Known rows, with every step that occurs
genel > ziko: [ -4.4  18.9   4.0   9.5   6.9 -48.1 -23.3 -15.7  -0.3   5.7  18.5  -2.3
 -33.3   6.4  -7.8  16.9 -45.0  15.4  14.9]
ziko > vabed > duzun: [-17.4  28.3   4.9  -0.1   7.7 -28.4 -28.2  -5.0 -19.1   5.9  25.5  -8.0
  16.9  18.0   4.4 -24.7 -52.1   1.8  -1.7]
ziko > genel: [  6.3  29.4  18.3  -8.4 -10.0 -15.2 -17.7  -9.0  -7.8   9.6  26.5   4.9
 -44.4 -12.2  17.6  -3.8 -51.2  -4.2  19.9]
duzun > leko: [ -9.0   6.7 -26.5  -0.2  12.2 -10.3 -43.0 -13.3 -32.5 -11.1   1.5   7.7
 -24.0  -3.7  15.2  16.4 -36.2  -2.3  14.2]
ziko > vabed: [  0.5  14.3   8.7 -12.6 -18.4 -39.1 -29.4  -2.6 -20.8   0.5  30.3  -1.7
   3.5   3.2   7.1  -9.8 -51.8   8.6  -1.5]
vabed > duzun: [-16.0  30.1 -13.1  10.1  30.4 -18.0 -30.6 -11.9 -20.1  14.4  16.7 -17.6
   0.1  13.3   5.8  -6.1 -44.8 -15.0  14.3]
nozov > lefem > ziko: [ -4.3  26.4 -42.2  -1.6  -0.5 -25.4 -11.0   7.9 -63.8  23.1  22.5  -8.8
   9.1  17.5  23.1  22.4 -55.8  16.7  32.9]
nozov > lefem > ziko > vabed > duzun > veduk: [-30.2  41.5  -9.6  10.6   8.4  -1.7 -16.6  13.5 -50.0  11.0   4.0  -0.5
  23.8  49.9  14.6   3.1 -56.2  21.2   9.8]
nozov > lefem > ziko > genel > duzun > veduk: [-16.4  38.6  11.3  28.5 -13.3  -5.3  -2.4   6.7 -58.6  19.5  -1.6  26.2
 -49.0  47.3  24.5  41.7 -64.8  32.3  30.2]
gineb > duzun > leko: [-19.1   3.6 -20.3  14.0   3.4 -16.7 -57.5 -18.6 -52.0 -18.0 -27.3   0.4
 -26.7  10.8  14.2  28.2 -37.6  -9.9  10.1]
leko > duzun > genel > ziko: [ -1.6  60.7   5.4  13.3   3.7 -38.0 -30.1 -17.3  15.3  14.9  17.1  -0.6
 -24.4  -2.8 -28.2   9.4 -33.3 -13.1   7.1]
vabed > duzun > genel: [-10.5  40.5  -4.0  25.1  12.2   1.7 -36.8 -23.5   1.0  11.3  17.8 -23.6
  -5.4   5.9  -4.8 -17.2 -39.4 -21.1   0.9]
duzun > leko > ziko > genel: [ -8.6  50.9  -1.5  -9.0   0.2  25.1 -20.1  -4.1 -12.0  -5.9  30.0  29.4
 -61.0 -32.4  24.8  16.3 -50.6  17.3  23.4]
leko > ziko > genel > duzun: [ -7.9  56.8  21.9  14.9 -11.2  -8.9  -5.2  -2.7 -19.8  17.7  42.9  24.9
 -62.4  -1.2  14.4  27.5 -68.4  27.8  23.0]
gineb > duzun > genel: [ -4.2  23.4   4.8  27.0 -21.6 -15.6 -53.8 -25.0 -20.6  -0.7  -6.8 -23.3
 -21.2   4.8  -3.5   9.9 -41.1 -22.6  -2.7]
lefem > ziko > genel > duzun > veduk: [ -7.6  41.1  18.3  19.5  -3.0  15.5   6.9  -8.1 -26.8   8.1  -7.6  37.8
 -75.1  31.5  21.4  34.6 -56.8  25.3  25.7]
gineb > ziko > vabed > duzun > genel: [-15.8  50.4  13.3  18.3 -15.9  -8.8 -32.8   7.3 -12.2  -2.6  38.9  -5.2
  10.2   4.1 -25.5 -26.1 -28.3   9.5 -13.5]
lefem > nozov: [ -7.4  33.2 -24.5 -11.3   8.3 -36.3 -10.5 -10.8 -19.7  18.5  16.4  17.8
 -14.2   3.3  -2.7  15.0 -53.3  -1.3  -7.5]
leko > ziko: [ -2.8  46.8 -13.7  -5.0   8.5  -6.6 -23.2   0.6 -15.2  11.7  45.0  -4.6
 -20.5 -19.0   7.5  23.2 -52.2   7.8  20.0]
gineb > ziko > vabed > duzun > leko: [-30.7  30.1 -12.5   6.1  10.3 -10.1 -35.9  14.3 -43.7 -19.7  18.8  19.0
   4.7   9.4  -7.9  -7.8 -25.3  22.0  -0.5]

Rows
[-30.5  52.0 -33.0   9.2  40.4  22.9 -32.6  -7.1 -23.7  -1.6  20.2   6.8
 -17.7  -5.3  13.0  14.4 -45.2   7.0  18.2] | vabed > duzun > leko > ziko
[  0.1  28.1  31.3  12.9 -34.4 -39.0 -28.7 -19.8  21.6  -5.3  28.0   1.1
 -20.2   4.0 -20.4 -14.0 -47.0  25.9 -15.3] | duzun > genel > ziko > vabed
[-19.8  46.6   3.9   4.5  -7.6  19.5 -35.3  -8.4 -32.0 -12.8   0.0  22.6
 -63.7 -17.6  23.6  27.4 -52.8   9.1  19.0] | gineb > duzun > leko > ziko > genel
[-23.4  34.6 -22.6  24.2  10.6  -3.9 -30.5  -6.6 -44.3  -3.3  18.2  26.9
 -42.6   7.1  12.4  48.1 -53.6  31.0  17.6] | genel > duzun > leko > ziko
[ -3.8  25.3   8.0  -8.1 -22.7 -39.1 -26.6  21.0 -34.6  -5.3  42.7   7.6
   2.1  -3.3 -12.7   0.4 -33.1  22.3   0.6] | gineb > ziko > vabed
[ -9.6  27.0  18.8  37.7 -19.8 -34.4 -46.1 -32.2   0.3  -3.3  -9.7 -15.3
 -40.6  13.5 -20.0  15.9 -42.4   1.2  -3.5] | gineb > duzun > genel > ziko
[-32.6  22.2   3.3  12.7  16.1 -28.8 -30.9 -16.2  -8.2 -16.1   2.8  18.3
 -11.9  24.7  -4.3 -10.9 -45.1  32.2  -2.2] | genel > ziko > vabed > duzun > leko
[-26.6  18.7 -10.7   1.4  14.0  -9.7 -39.6  -9.9 -29.7 -14.3   6.3   9.9
   6.9  16.6  11.3 -17.6 -43.2   7.7  -2.1] | ziko > vabed > duzun > leko
[-15.7  70.4  10.4  11.5  -7.4  14.3 -27.5  -7.3   8.3   6.1  49.9  -8.1
   5.3  -6.4  -6.2 -23.3 -54.8  11.6 -12.3] | leko > ziko > vabed > duzun > genel
[-22.3  38.7 -27.7  -0.2   1.7 -24.7  -7.7  10.7 -61.2  20.3  26.1  -7.1
  39.4  37.6  19.4 -12.6 -62.7  26.3  16.4] | nozov > lefem > ziko > vabed > duzun
[  4.4  58.3  -8.6   2.4   1.9 -19.1 -37.8 -10.8  -5.9  17.7  20.5  -8.7
  -5.3 -10.6 -11.9   2.8 -32.3 -36.2   6.7] | leko > duzun > genel
[ -3.4  25.8  24.8  17.7 -13.6 -32.2 -13.9 -12.3 -26.8  13.6  19.5  18.5
 -55.7  15.8  14.0  14.5 -61.7  12.4  19.6] | ziko > genel > duzun
[-11.2  39.1  14.2  14.3 -10.1  -8.7 -35.5 -16.2   2.1   3.0  26.5 -14.4
  12.3  11.0  -5.7 -36.4 -47.1  -3.9 -14.9] | ziko > vabed > duzun > genel
[-22.3  31.1  18.1  10.7   8.7 -47.0 -20.2 -12.1   2.4   3.2  22.7  -0.2
  -2.3  26.4 -11.9 -17.7 -53.3  25.6  -2.0] | genel > ziko > vabed > duzun
[-17.9  27.3   8.0  24.2 -12.5 -12.7 -22.0   6.6 -51.3 -11.2  12.6  46.3
 -68.0   6.6   1.7  31.3 -34.0  32.5  20.8] | gineb > ziko > genel > duzun > leko
[-20.8  59.2   1.2  -2.9  10.1  -5.9 -20.3   4.5 -12.2   9.9  49.0  -3.1
  10.8   1.3   5.0 -11.5 -59.6  17.7   2.0] | leko > ziko > vabed > duzun
